What can hang from each mark:
mepir: zupubo
duni: nuzit rori sedub zupubo
nuzit: mimep
zupubo: duni mepir
nogadi: sedub
mimep: nuzit
sedub: duni nogadi

Each row was made from one small tree. Brackets hold a mark, then the marks that hang from it, in alphabetical order. Every link used is in the known rows. Write each row's tree.
Known rows:
{mimep nuzit}: [-0.513 -0.378 -0.404  1.767 -0.895 -0.389 -3.003 -0.298  1.386  1.996
  0.628 -0.787 -0.290  2.876 -1.422  2.399 -3.730 -2.866  4.036  2.352
  3.213 -2.189]
{duni sedub zupubo}: [-0.699  2.457 -1.003  1.574  0.880 -0.775 -0.389 -0.079 -0.383 -0.030
  0.556 -1.702 -0.181  3.211 -3.761  0.528  0.963 -1.492  1.653 -0.598
  4.013 -1.430]
{mepir {zupubo duni}}: [-1.196 -0.046  1.240  1.348 -1.358  1.816 -3.505  2.730 -0.720 -1.191
  1.885 -0.492  3.239  3.123 -0.593  1.965  0.343 -2.901  2.254  1.202
  2.360 -3.758]
{mepir {zupubo {duni {nuzit mimep} rori}}}: [ 0.558 -0.815  0.465  0.432 -5.474  2.360 -2.319  4.346 -1.456  1.022
  0.075 -2.631  0.254  2.210  0.174  0.105 -2.437 -1.698  2.726 -1.930
  1.462 -4.425]
{duni nuzit rori zupubo}: [ 0.796  1.464 -0.473  0.746 -2.332  0.074 -1.691  0.886 -1.126  2.035
 -0.681 -0.516 -1.990  0.409 -1.711 -0.131 -1.724 -0.963  0.971 -2.526
  2.123 -0.588]
{nogadi {sedub {duni rori}}}: [-0.101 -0.340  0.223  0.252 -1.969  2.520 -1.984  0.584 -2.981 -2.289
  2.007 -1.020 -1.485  2.210 -0.422  1.247 -1.458 -2.994 -1.042 -1.436
  4.495 -1.711]
{nogadi {sedub {duni nuzit rori}}}: [ 1.356  0.343  0.042 -0.404 -3.351  1.256 -2.081  1.166 -3.141 -1.770
  1.400 -1.372 -2.160  1.078  0.625  1.899 -2.402 -2.465 -1.099 -1.828
  3.734 -1.909]
{zupubo {duni sedub} mepir}: [ 0.767 -0.025 -1.731  0.633 -0.436  1.103 -2.649 -0.690 -0.132 -2.556
  2.852 -0.075  0.256  4.492 -1.174  3.090  0.343 -0.933  1.461 -1.863
  2.771 -1.823]
{sedub {duni {zupubo mepir}} nogadi}: [ 1.939  1.377 -1.809 -1.768 -0.527  2.873 -1.869 -2.288 -3.207 -2.073
  1.968  1.356 -0.238  1.621 -1.375  2.902  1.297 -1.762  1.187 -0.216
  3.744 -2.538]
{sedub {duni {zupubo mepir}}}: [ 1.131  0.532 -2.046 -0.625  0.857  1.625 -1.587 -0.150 -0.220 -1.313
  3.048  1.875  0.279  0.723 -2.027  3.281  0.595 -0.492  1.269 -1.607
  3.793 -2.692]
{zupubo duni mepir}: [ 1.054 -0.098 -1.375  0.019 -0.756  1.615 -4.434  0.263  0.231 -1.432
  2.774  1.348  0.522  2.867 -0.585  3.287 -0.506 -1.235  1.602 -0.814
  1.928 -1.898]
{nuzit mimep}: [-0.685 -1.937 -0.258  1.613 -1.455  1.203 -2.046  0.824  0.588  1.286
  1.079 -1.877 -0.597  2.461 -3.051 -0.418 -2.845 -1.725  4.051  1.092
  1.979 -2.774]
{zupubo {duni {nuzit mimep} sedub} mepir}: [ 2.886 -0.540 -2.289 -0.642 -3.226  0.735 -1.560  0.318 -0.185 -1.182
  2.113 -2.380 -1.036  3.261 -0.792  2.212 -2.259 -0.587  2.675 -2.356
  1.543 -3.965]
{mepir zupubo}: [-1.790 -0.293 -0.030  1.582 -0.496  0.868 -2.262  2.000 -0.280  0.559
  2.055 -1.134  2.352  2.230 -1.757  1.245  0.770 -2.808  3.681  1.580
  2.853 -2.423]
{zupubo mepir}: [ 0.474 -1.112 -2.575  0.526  0.364  0.589 -3.346 -1.032  0.543  0.491
  3.115  1.207  0.040  1.918 -1.770  2.505 -0.857 -1.133  3.001 -0.131
  2.551 -0.901]
{mepir {zupubo {duni nuzit rori sedub}}}: [-0.495  1.106  0.430  1.352 -3.546  0.812 -1.627  3.346 -2.656 -1.705
  0.283 -2.462  0.976  3.703  0.668  1.443 -0.536 -2.009  1.131 -2.832
  2.863 -3.558]
{duni rori zupubo}: [-0.385  1.286 -0.177  1.387 -0.521  1.023 -1.798  1.070 -0.646  1.633
 -0.419 -0.273 -1.237  1.829 -3.165 -0.679 -0.714 -1.129  1.057 -1.691
  3.069  0.115]
{duni {nuzit mimep}}: [ 0.775 -1.604 -0.887  0.396 -2.778  0.458 -1.735  0.872  0.155  1.743
  0.785 -2.595 -1.436  1.479 -1.634  0.038 -3.957 -2.057  4.272  0.173
  1.283 -3.450]
{nogadi {sedub duni}}: [-0.563  0.169  0.191  0.041 -1.120  1.265 -2.039 -0.256 -2.002 -2.625
  2.563 -0.931 -0.309  2.189 -0.745  2.334 -0.729 -3.115 -0.261  0.768
  4.409 -2.867]
{nogadi {sedub {duni {nuzit mimep} zupubo}}}: [ 2.052  1.525 -1.094 -1.916 -3.624  0.656  0.315  0.581 -2.515 -0.891
  0.600 -3.141 -2.302 -0.220 -1.935  0.400 -1.782 -1.653  0.591 -0.105
  3.230 -4.789]
{duni nuzit rori sedub}: [-0.351  0.358 -0.188  2.048 -1.836 -0.604 -1.460  0.630 -1.750 -0.047
  0.335 -2.537 -1.922  3.564 -1.183 -0.082 -2.350 -1.730  1.624 -3.497
  3.545 -0.855]
{mepir {zupubo {duni {nuzit mimep} sedub}}}: [-0.177  0.505 -0.343  0.433 -3.702  1.199 -1.224  2.719 -1.225 -0.688
  0.730 -3.834  1.032  3.558 -0.800  0.781 -0.617 -1.916  3.489 -0.756
  2.392 -6.006]
{zupubo {duni rori} mepir}: [ 1.328 -0.875 -1.056  0.234 -1.925  2.880 -3.839  0.596 -0.058 -0.975
  1.961  1.574 -0.334  3.231  0.005  2.701 -1.464 -1.081  0.436 -2.585
  2.037 -0.892]

Write each row's tree:
[ 1.101  0.855 -0.274 -1.141 -2.565  0.427 -1.939 -0.012 -2.363 -2.019
  2.243 -1.662 -1.202  0.482  0.151  2.398 -2.011 -3.273  0.367 -0.263
  3.780 -3.397] -> {nogadi {sedub {duni nuzit}}}
[-0.593  0.248  0.226  2.309 -1.334  2.264 -2.348 -1.519 -3.482 -0.786
 -0.506 -2.434 -1.383  5.523 -1.772 -0.374  0.271 -2.266  1.440 -1.034
  4.500 -0.138] -> {duni rori {sedub nogadi}}
[-1.746  1.088  0.392  1.875 -0.660  1.448 -2.472  2.309 -1.126 -2.023
  1.619 -1.394  2.980  4.777 -1.088  1.881  1.895 -2.612  2.322  0.575
  3.581 -3.780] -> {mepir {zupubo {duni sedub}}}
[ 2.223  1.550 -3.031 -0.512 -2.194 -0.798  0.142 -0.699 -1.778  0.348
  0.963 -0.986 -2.709  1.276 -2.284  1.457 -0.315 -0.067  1.111 -4.404
  2.911  0.300] -> {duni nuzit rori sedub {zupubo mepir}}
[ 1.271 -0.387 -0.642  0.908 -4.666  1.489 -0.795 -1.149 -3.426  0.739
 -1.622 -4.670 -3.295  4.770 -1.713 -1.483 -1.630 -1.740  3.442 -1.657
  3.072 -2.394] -> {duni {nuzit mimep} rori {sedub nogadi}}
[ 0.072  1.240  0.701  1.980 -2.438  3.043 -3.111 -1.086 -3.623 -2.720
 -1.024 -2.046 -0.625  6.219 -0.475 -0.109  0.189 -2.188  0.255 -1.748
  3.985 -1.496] -> {zupubo {duni rori {sedub nogadi}}}
[ 0.687  0.185 -1.695 -0.773 -0.399  2.639 -0.924  0.405 -1.309 -1.039
  2.241  1.774 -1.105  0.939 -1.128  1.871 -0.203 -0.313  0.141 -3.577
  3.198 -1.288] -> {sedub {duni rori {zupubo mepir}}}
[ 3.210  2.057 -2.608 -3.315 -2.681  0.347 -1.076 -0.830 -2.763 -2.109
  2.255  0.039 -2.045 -1.189 -0.785  3.732 -0.122 -1.885 -0.572 -1.215
  3.726 -2.670] -> {nogadi {sedub {duni nuzit {zupubo mepir}}}}
[ 1.618  1.037 -1.701 -0.366 -1.498  2.402 -3.363 -2.070 -2.403 -2.816
  1.415 -0.429  0.145  5.187 -0.770  3.288  1.138 -1.791  1.202 -0.315
  3.898 -2.280] -> {zupubo {duni {sedub nogadi}} mepir}
[-0.111 -0.893 -0.952  1.727 -3.351 -0.077 -0.193  0.792 -0.977  1.181
  0.003 -3.965 -2.678  3.668 -1.834 -1.234 -3.147 -0.767  3.064 -2.468
  2.529 -1.873] -> {duni {nuzit mimep} rori sedub}
[ 3.149 -0.424 -3.141 -1.493 -3.755  0.873 -0.479  0.677 -0.759  2.628
  0.536 -1.046 -3.108 -0.376 -2.212  0.509 -2.431  0.655  2.622 -2.929
  0.885 -1.282] -> {duni {nuzit mimep} rori {zupubo mepir}}
[ 1.596  0.901 -0.791 -1.591 -3.320  2.765 -0.881 -0.728 -3.328 -0.094
 -0.317 -2.648 -1.708  1.389 -1.582 -0.526 -1.673 -1.605  2.441 -0.146
  2.755 -4.990] -> {sedub {duni {nuzit mimep} zupubo} nogadi}
[ 2.529  1.239 -2.654 -1.439 -1.251 -0.635 -1.956 -0.613 -0.228  1.320
  1.619  0.694 -1.135 -0.477 -2.031  2.436 -1.224 -0.553  2.186 -1.485
  2.067 -1.047] -> {duni nuzit {zupubo mepir}}
[ 1.604  0.300 -1.229  0.477 -3.955  1.084 -0.352  1.770 -0.474  3.155
 -1.053 -2.302 -3.246  0.329 -2.755 -1.741 -2.838 -0.451  2.691 -1.956
  1.295 -1.908] -> {duni {nuzit mimep} rori zupubo}
[-1.200 -0.225  1.063  1.493 -2.250  2.867 -3.491  3.386 -1.274 -0.626
  0.693  0.490  1.791  3.679 -0.074  1.268  0.268 -2.243  1.518 -0.768
  2.623 -2.375] -> {mepir {zupubo {duni rori}}}
[ 0.602  0.855 -2.807  0.190 -0.385  0.391 -0.283 -0.431 -0.940  0.107
  0.987 -0.236 -1.646  2.707 -2.906  1.473  1.111  0.125  1.347 -3.148
  3.612  0.698] -> {duni rori sedub {zupubo mepir}}
[ 1.573 -1.159 -0.533 -1.178 -4.627  1.810 -0.557  1.735 -2.620 -0.805
  0.667 -3.166 -3.369  1.030 -0.212  0.157 -3.390 -2.218  0.528 -1.813
  2.939 -3.075] -> {nogadi {sedub {duni {nuzit mimep} rori}}}
[ 2.328  0.616 -3.908 -1.929 -2.089 -1.260  0.869 -0.881 -0.504  1.039
  1.430 -2.825 -2.409  1.265 -3.399  1.228 -0.962  0.576  3.695 -2.041
  2.432 -2.213] -> {duni {nuzit mimep} sedub {zupubo mepir}}
[ 3.464  2.065 -2.175 -2.938 -2.313  1.940 -2.052 -1.915 -4.049 -1.369
  1.690  0.456 -1.063  0.144 -0.429  2.639  0.169 -1.332  1.337 -1.353
  3.190 -3.474] -> {sedub {duni nuzit {zupubo mepir}} nogadi}
[ 2.231  2.250 -3.109 -1.213 -0.796 -1.927 -0.500 -0.793 -0.868 -0.017
  1.799 -1.113 -1.343  0.843 -2.795  2.314 -0.104 -0.369  2.281 -3.036
  3.021 -1.514] -> {duni nuzit sedub {zupubo mepir}}
[-0.566 -0.708  0.562  1.287 -1.829  3.957 -3.109 -0.218 -3.794 -2.073
  0.783 -0.200 -0.654  4.380 -0.126  0.296 -0.678 -2.575  0.490 -0.668
  4.043 -2.303] -> {sedub {duni rori} nogadi}
[-0.216  1.654  0.550  1.268 -1.644 -0.048 -2.098  2.893 -2.084 -1.630
  1.150 -2.592  2.159  3.766 -0.275  2.296  0.320 -2.356  2.014 -1.156
  3.193 -4.662] -> {mepir {zupubo {duni nuzit sedub}}}
[ 2.663  0.055 -1.935 -0.572 -1.769  0.709 -4.073  0.261 -0.543 -1.052
  2.616  0.873 -0.191  1.245  0.351  4.025 -2.393 -0.920  1.547 -2.060
  1.354 -2.310] -> {zupubo {duni nuzit} mepir}
[ 0.081 -1.983 -0.344  0.698 -3.445  2.622 -0.954  2.315 -1.743 -0.237
  0.951 -2.006 -2.105  2.014  0.232 -0.411 -4.082 -1.024  2.216 -2.672
  2.025 -3.844] -> {sedub {duni {nuzit mimep} rori}}
[ 0.744 -1.592 -0.860  1.070 -3.697  0.716 -1.666  1.630 -0.428  2.322
 -0.075 -2.501 -2.539  1.750 -1.367 -1.080 -4.602 -1.294  3.585 -1.786
  1.399 -2.009] -> {duni {nuzit mimep} rori}
[ 0.177  1.721  0.202 -0.371 -0.412  3.067 -2.010 -1.222 -3.429 -1.768
  0.674 -0.018 -0.007  2.116 -1.861  0.418  0.926 -2.278  0.970  1.008
  3.621 -3.617] -> {sedub {duni zupubo} nogadi}
[ 2.390  0.808 -3.056 -1.422 -2.148  0.398 -1.448  0.135 -0.877  1.515
  0.952  0.459 -2.521 -0.552 -1.463  1.738 -1.192 -0.513  1.603 -3.267
  1.768  0.174] -> {duni nuzit rori {zupubo mepir}}
[ 2.194  0.392 -2.263 -1.419 -2.073  1.529 -0.893  0.625 -2.147 -0.596
  1.951  1.127 -1.865 -0.110 -0.278  2.178 -1.266 -0.319  0.456 -4.575
  2.262 -2.136] -> {sedub {duni nuzit rori {zupubo mepir}}}
[ 0.961 -1.321 -0.625 -0.223 -4.373  4.070 -1.511  0.079 -4.475 -0.032
 -0.213 -2.557 -2.206  3.158  0.348 -0.718 -3.233 -2.046  2.188 -1.823
  2.261 -4.271] -> {sedub {duni {nuzit mimep} rori} nogadi}
[ 1.295  1.329  0.254  1.130 -4.054  2.003 -3.122 -0.190 -4.795 -1.730
 -1.470 -2.714 -1.430  5.104  0.372  0.252 -1.209 -2.076  0.063 -2.649
  2.718 -2.103] -> {zupubo {duni nuzit rori {sedub nogadi}}}
[ 1.486  1.613 -0.133 -1.214 -3.297  1.173 -0.509  1.087 -3.736 -1.053
  0.667 -1.543 -2.818 -0.409 -0.650  1.248 -1.144 -2.257 -1.645 -2.678
  3.976 -2.106] -> {nogadi {sedub {duni nuzit rori zupubo}}}
[ 1.483 -0.582 -0.847 -1.267 -3.488  0.875 -0.881  0.644 -1.966 -1.110
  1.339 -3.103 -1.706  1.165 -0.738  1.048 -3.137 -2.523  1.526 -0.187
  3.105 -4.576] -> {nogadi {sedub {duni {nuzit mimep}}}}
